What can hang from each mark
j94: j691 j757
j499: j23 j691 j757
j757: j94 j418 j499
j691: j94 j499
j23: j94
j418: j23 j691 j757

Each row was made from one small tree. The marks that hang from a mark follow it in brackets, in the order of their numbers. Every link used is in the known rows. Write each row's tree.
Known rows
j691(j94 j499(j23 j757(j418))): [-25.6  35.0  -0.5   3.3  14.6 -21.1 -26.3  -2.0 -19.8 -27.1  -4.9  -0.2
 -41.5  -2.9  -1.2  36.9 -13.8 -46.3  37.0 -14.2  34.5 -13.4]
j499(j23(j94(j757))): [-11.5  14.6   4.1  20.1  -2.5  -3.7 -26.1  -1.0  19.3   8.3  21.4 -19.5
   8.1  30.8  11.9   8.4  -3.0  -8.2  18.2 -29.6  32.4   8.0]
j499(j23 j757(j418(j691))): [-18.6  30.7   8.4 -67.6  27.3 -12.6  -3.8  -3.1 -18.9  -0.4   2.5   3.9
 -21.1   6.1  22.8  13.8  -0.8 -39.0  19.8 -17.5  44.0 -28.0]
j94(j757): [ -3.4   6.7  25.2   0.7   2.5  -7.6   1.6   5.5   7.6  10.3  16.9 -17.6
   0.5  24.1  -9.9   3.5 -13.9   5.0  -5.0 -10.6   4.3  12.0]
j499(j23 j691 j757): [-25.1  19.5  14.4 -14.7  14.4 -27.4  -6.0 -31.5  14.5  16.0 -10.9   1.3
 -14.5  22.2  11.0  22.1   8.8 -43.9   4.6 -18.0  44.3 -10.2]
j418(j23 j691 j757(j94 j499)): [  2.7   8.7  18.7 -10.0  14.6  -7.2 -13.0  13.9  -6.3 -32.9   6.5  -0.3
  -2.5 -29.2  47.1 -13.5  17.1 -51.9  14.6 -21.7 -16.4 -34.3]
j499(j23 j757(j94(j691) j418)): [-25.6  24.1  12.0 -12.0  48.6 -26.7 -23.7 -17.3  29.0  -8.1   5.4  -9.0
 -18.8   2.6  25.3   8.1 -14.8 -32.8  13.3  -3.4  18.2 -10.8]
j757(j418(j23 j691) j499): [ -6.2   9.9 -15.1 -58.5  17.2  -8.8 -10.5  19.1 -46.8 -44.5  14.9  -0.5
 -11.0 -19.8  36.7 -17.6  32.6 -44.4   0.7 -12.6  -1.5 -32.3]
j418(j757(j94(j691) j499)): [ -5.0   8.9  20.1  27.1  26.8 -13.3 -15.4  -0.1  15.0 -34.2   6.5 -16.1
 -14.9 -20.3  45.5 -13.4  -9.8 -24.1  -5.3   9.1 -35.8 -25.0]
j691(j94(j757(j418)) j499(j23)): [-17.5  26.9   9.0  14.0   9.2  -9.9 -29.3  -0.7 -14.9 -22.5  18.8 -14.0
 -31.5  15.6  -5.5  30.2 -25.1 -23.2  28.8 -15.3  39.3  -1.6]
j499(j23(j94) j691 j757): [-29.5  22.9  -2.6  10.7   9.7 -21.7 -21.7 -28.7  13.6   2.2  -5.0  -1.4
  -6.4  21.9  28.3  17.5  16.5 -44.8  24.8 -30.8  39.7  -9.0]
j499(j23(j94(j691))): [ -4.8   9.2 -14.9  33.8  17.1  -6.2 -42.4  -3.2  28.4 -16.0   0.7 -15.3
  10.8   8.5  44.1  -0.1   5.4 -11.5  13.1  -0.5  28.5 -12.7]
j418(j23): [  8.8  -0.1   0.4   0.0  -3.0 -11.7 -11.0  16.1   3.4  -5.5  -1.0   0.9
  14.3  -7.8   5.8  -5.1  26.0 -22.6   0.8  -9.4  10.9   1.0]
j94(j691): [  0.9   2.3   5.4  10.5  21.4  -6.7 -19.4   3.9  12.2 -14.8  -3.6 -10.0
   6.5   4.9  23.4  -7.2  -2.3  -1.3  -6.8  20.7   1.9  -9.0]
j94(j691(j499(j23 j757(j418)))): [-24.5  42.8   8.8 -23.8  36.2 -19.7 -32.5 -12.7  -7.0 -51.8  -6.5  -8.0
 -28.0   6.6  22.2  19.2  -8.5 -43.2   0.7 -13.2  42.9 -14.6]
j94(j691 j757(j499)): [ -9.1   7.5  14.4   3.0  27.7 -20.2 -19.2  17.4   0.4 -24.5  17.8 -37.7
  -8.1  15.8  24.7 -13.3  -6.2  -6.1 -26.3   9.6 -13.3  -4.0]
j757(j94 j418 j499(j23 j691)): [-41.6   6.1 -17.4 -14.5  24.3 -14.9  -7.2 -49.2  -1.6 -25.1  16.3   6.1
 -29.6  -2.6  27.0   7.7   7.2 -41.1   4.2 -18.7   0.6 -20.5]
j691(j94(j757(j418)) j499): [-16.2  23.3  11.4  14.1   8.1  -6.4 -22.6   5.2 -31.5 -32.6  21.1 -15.8
 -33.0  12.2  -9.0  17.9 -25.2 -10.3  27.9  -5.7   2.6   2.1]
j499(j23 j757(j94 j418)): [-27.3  19.4   8.0 -22.8  23.8 -18.9  -6.3 -20.0  15.4   4.1   9.4   3.5
 -21.4  -0.9   3.9  15.8 -13.6 -34.0  23.0 -23.9  15.1  -0.9]
j418(j757): [  7.6  12.6  25.0   8.1 -10.9   2.6  10.4   3.5  -0.6   0.2   3.3   0.8
 -13.7  -7.2  11.5  -5.8  -4.0 -12.3   0.1  -5.5  -0.8 -16.3]
j691(j94): [ -0.8  -6.3  -1.5  33.8   1.2  -8.1 -12.5  16.3  -0.5   8.9  -0.9  -1.6
  -7.4  -7.2  -0.5  11.0  -5.2  -1.5  30.8  19.9  -6.5  -7.2]
j757(j94): [ -4.9  -4.7   2.6  15.8   9.7  -1.6  -6.8 -12.6  21.6   1.3   3.8   5.0
   4.8  -5.3   0.9   1.6 -14.3  -0.2  16.4  -6.4 -19.8   7.3]
j757(j94 j418(j23 j691) j499): [-13.4   2.7 -14.9 -40.5  29.3  -7.7 -17.2   4.9 -25.3 -46.9  19.2   2.9
  -5.3 -26.7  38.5 -14.9  20.0 -44.2  15.3 -18.6 -22.4 -27.2]
j499(j23 j691(j94) j757(j418)): [-33.0  20.4   7.1  -2.6  19.1 -36.8 -13.0 -22.1  -7.0  13.1   5.2   0.2
 -41.4   8.7  13.3  28.5   3.4 -49.1  37.2   2.0  35.7 -23.6]
j23(j94(j691)): [ -3.1   7.9 -11.5  32.3  18.6  -2.5 -38.2   5.3   9.3 -28.9   3.2 -14.6
   9.3   2.4  41.7 -11.4   4.0  -0.7  10.6   7.3  -5.0 -10.6]
j94(j757(j418(j691))): [ -9.0  16.6  20.7 -54.9  21.0   0.3   0.1   0.6 -27.0  -7.5  29.9 -17.2
 -10.8  22.1  15.7  -2.2 -16.1  -7.6  10.9 -12.8  11.2 -11.5]

Which tree is each row?
[-16.8   2.6  25.7  34.6  10.0 -22.9 -13.2  -9.3   4.9  17.3  15.4 -16.2
 -13.1  29.9   2.7  16.9 -12.5 -15.2  25.7   5.2   5.9  -5.3]
j499(j691(j94(j757)))
[  4.0   8.0  33.9  33.0  24.3  -9.6 -14.6  -7.4  33.3 -12.5   3.6  -9.5
  -3.6 -10.2  37.7  -5.3 -17.8 -13.2   7.4   7.6 -15.5 -17.1]
j418(j757(j94(j691)))
[-18.3  20.5   8.2 -33.4  27.3 -18.9 -10.2  16.4 -35.0  -1.7   4.7  -1.2
 -30.3  -5.6  19.7  14.1  -9.9 -28.1  46.3  10.9   2.1 -29.5]
j499(j757(j418(j691(j94))))
[-14.4  35.6  13.8   2.1  29.9 -20.7 -39.9  -6.1  14.0 -39.2 -22.3  -9.4
  -8.6  12.2  21.9  25.1  -7.8 -38.8   0.3 -13.8  46.2  -7.4]
j94(j691(j499(j23 j757)))
[-13.4  21.9 -13.4 -16.0  19.7  -1.5 -36.5  -5.0 -30.3 -37.5  -1.1   9.5
 -22.9  -6.1  24.5  27.8 -14.6 -35.0  49.3  -6.5  41.5 -30.9]
j757(j418(j691(j94 j499(j23))))
[-22.0  31.2   1.9   4.0  15.0 -16.5 -19.6   5.9 -40.8 -37.6  -2.3  -1.7
 -43.3  -9.1  -3.1  26.4 -13.5 -34.2  35.4  -6.3  -3.3 -10.0]
j691(j94 j499(j757(j418)))
[ -0.8  28.7   7.8  38.4  17.9 -13.5 -65.1  14.6   6.6 -62.4   8.1 -27.2
  15.8  20.6  35.7  -4.5   8.7 -31.0   9.7 -29.0  15.1   8.5]
j418(j23(j94(j691(j499) j757)))
[-13.6   3.9  12.8  36.9  -1.6 -18.9  -3.5  -6.2 -21.6 -11.3   3.4  -6.9
 -38.3 -13.7  29.4   5.0  11.0 -40.3  16.9  11.8 -20.1 -37.9]
j418(j757(j499(j691(j94))))
[-29.6  31.9   5.9 -16.0  22.3 -10.9 -11.4 -22.7 -18.1 -44.0   2.5   7.3
 -31.6  -7.7  -0.8  14.9 -21.7 -32.3  21.6 -33.5 -13.8   5.1]
j691(j499(j757(j94 j418)))
[-14.3   7.0  -2.6 -39.0  29.9   3.9  -5.4 -19.5 -14.3 -17.9  15.1   8.3
  -6.8  -8.0  25.2  -2.2 -14.2 -12.8  30.0 -11.5 -11.0 -16.4]
j757(j94 j418(j691))
[-20.8   9.0   1.7   4.0  11.6 -18.9  -5.2  19.9 -35.1 -11.3  35.4 -26.6
 -36.6   3.1   1.6  -0.2  -8.8 -12.5   9.0   8.9 -26.5  -8.6]
j691(j94(j757(j418 j499)))
[-24.4   1.6 -11.9  -5.3   9.2 -14.9  -8.4 -29.5  -0.7 -12.9  -0.8  -1.2
 -16.4   6.9  22.9   5.7  20.9 -38.2 -12.5  -6.4  21.8 -20.1]
j757(j499(j23 j691))
[-15.5  32.8   7.2  -9.1   7.9 -12.6 -17.7 -10.3   2.2 -21.7 -19.3   3.5
 -14.7  10.2  -1.8  33.2  -9.0 -38.2   4.8 -32.9  45.3   2.5]
j691(j499(j23 j757))
[  3.7   9.6  27.9  -8.1  16.2   5.8  -2.3  -9.3   5.6  -4.9   2.0   6.0
  -3.9 -11.5  32.6   4.3 -19.5 -20.6  31.9 -13.8  -5.7 -28.8]
j418(j691 j757(j94))
[ -5.6  24.6  22.6  13.4  22.8 -10.3 -40.1  -5.6  23.5 -35.8   2.1 -28.4
  -1.0  32.8  15.0  18.6 -19.7 -18.2  -8.1 -15.0  50.7   4.4]
j94(j691(j499(j23)) j757)
[ -8.4  13.5   5.2  32.0  34.8  -3.6 -38.2 -17.7  18.9 -55.2 -10.9  -1.2
   4.3  -3.8  23.5  10.1 -23.8 -14.8  11.1  -2.6 -10.3   3.0]
j757(j94(j691(j499)))
[ -4.3  31.2  20.1 -10.4  26.7 -15.8 -41.4   6.4 -11.8 -62.7  18.7 -25.0
  -5.9  14.3  19.7  -8.0   4.9 -32.4  -4.7 -17.8  22.6   2.4]
j94(j691(j499) j757(j418(j23)))
[  7.9  23.8  31.7  40.5  21.0 -12.7 -41.8  -1.9  23.0 -57.9  -8.9  -1.6
   2.8 -19.4  38.3  -2.9  -1.4 -47.4  13.7 -21.3   2.1 -13.7]
j418(j23 j757(j94(j691(j499))))
[-10.3  18.0  13.5  38.2   3.6 -11.6 -33.8   5.3   8.2 -10.8   4.6 -15.5
 -10.7  20.7  -7.6  35.2 -24.3 -19.7  28.4 -15.8  42.4   4.5]
j691(j94(j757) j499(j23))
[-23.1  20.4 -34.2   4.4  25.3  -8.5 -34.8  -2.7 -11.6 -47.2  17.6 -17.9
 -19.8  -6.2  55.1 -12.1  17.1 -26.0  -4.0  -0.2   5.9 -26.6]
j757(j418 j499(j23(j94(j691))))
[-19.0   6.5 -24.3 -24.7  20.1  -7.0 -19.4  12.4 -33.9 -19.3  11.7  -3.2
 -30.2 -15.1  32.9   8.4   4.0 -32.6  29.8  10.9  12.6 -41.3]
j757(j418(j691(j94)) j499(j23))
[-20.3  38.9 -10.4  15.1   3.9  -8.5 -34.6  -8.6  -1.0 -34.8 -14.7  -0.8
  -9.7   9.8  16.3  25.4  -1.5 -40.7  25.1 -45.3  36.4   2.5]
j691(j499(j23(j94) j757))
[-18.3   9.1 -16.8  21.7   0.2  -4.4 -27.4 -38.0  12.6  -2.4   1.5   3.3
   1.3  18.1  32.4  11.1  17.9 -28.5  19.6 -20.4  37.4 -10.4]
j499(j23(j94) j691)
[-24.4  20.0  12.4 -52.1  37.2 -11.0  -2.6 -13.6 -14.5  -8.8   7.8   4.7
 -18.1  -5.7  21.9   6.2 -16.5 -29.9  33.2 -14.7  -9.6 -16.2]
j499(j757(j94 j418(j691)))
[-14.6  10.0   9.7  38.4   0.5 -20.4 -10.5 -10.2  -2.9   1.1   0.5  -3.3
 -37.4  -7.1  32.5  16.2  10.1 -53.8  17.6   5.5  16.1 -43.5]
j418(j757(j499(j23 j691(j94))))
[  7.4   4.5  24.5   5.3  12.4 -22.8 -31.9  36.6  -4.1   5.8  13.1 -17.9
  13.6  11.8  17.0   5.4   4.6 -25.3  41.7  -1.2  21.5 -14.8]
j418(j23 j691(j94(j757)))
[-21.8   8.7  15.1  15.3  10.4 -15.7  -0.6 -40.2  20.9  -8.8   4.2   2.2
 -25.5  -4.7  36.6  11.0   6.5 -52.6   3.0 -24.0   7.9 -29.7]
j418(j757(j94 j499(j23 j691)))
[-14.1  23.2   7.3  27.6   9.5 -19.7 -25.2  12.6 -18.6 -25.5 -17.4  -1.8
 -22.6  -4.7  -5.5  30.3 -15.3 -27.5  33.6  -5.4   2.1  -1.6]
j691(j94 j499(j757))
[ -6.2  13.6   2.1  29.2  18.0 -21.5 -50.7  32.2   3.2 -42.2  21.5 -41.9
  11.2  11.7  45.5 -25.4  26.7 -28.3  -7.8 -12.9  -9.6  -6.4]
j418(j23(j94(j691 j757(j499))))
[  1.2  16.6  23.8 -14.5  27.1 -24.3 -24.1  17.5   3.7 -24.4  29.2 -26.0
  -0.1  14.9  20.7 -17.2  11.9 -21.4  -6.8   0.0  13.1  -4.5]
j94(j691 j757(j418(j23)))
[-10.1  29.2  10.4  34.5  20.6  -5.2 -54.9   3.6   1.1 -54.0   9.1 -28.3
   4.8  26.7  31.2   1.3 -16.0  -5.2   8.8 -22.2   5.9   6.8]
j23(j94(j691(j499) j757))
[-13.4  15.6  -2.0  27.6  22.9 -12.8 -36.7  17.2  -0.4 -36.5  23.2 -44.0
  -1.7  18.0  43.7 -16.4   0.0  -6.4  -8.2  -3.6 -23.0  -3.3]
j23(j94(j691 j757(j499)))
[ 12.0   9.7  31.7  -7.1  10.5  -3.2 -11.3   8.5  13.4 -10.5   3.3   9.2
  11.0 -20.5  37.9  -5.8   6.6 -41.4  31.1 -22.0   4.7 -27.8]
j418(j23 j691 j757(j94))
[ -2.6  26.5  -6.1 -46.6  15.7   1.8 -25.1   3.9 -42.8 -62.2   0.4  11.9
  -5.5 -10.5  26.6   0.0  13.7 -45.2  19.1 -27.3  27.1 -20.7]
j757(j418(j23 j691(j499)))
[-12.7   8.0   6.6  -8.2   4.7 -13.5  -4.7   7.2   7.3  -2.9  18.0 -26.2
 -10.6  18.2   3.7   4.6  -0.7 -16.9 -18.3 -18.8  21.0   0.6]
j94(j757(j499(j23)))
[-15.0  34.7  13.2 -52.5  21.6   6.3 -22.3 -15.9 -24.6 -38.9  17.2  -9.9
 -15.2  25.4  17.3  20.3 -19.0 -31.1  15.1 -39.1  52.9 -13.9]
j94(j757(j418(j691(j499(j23)))))
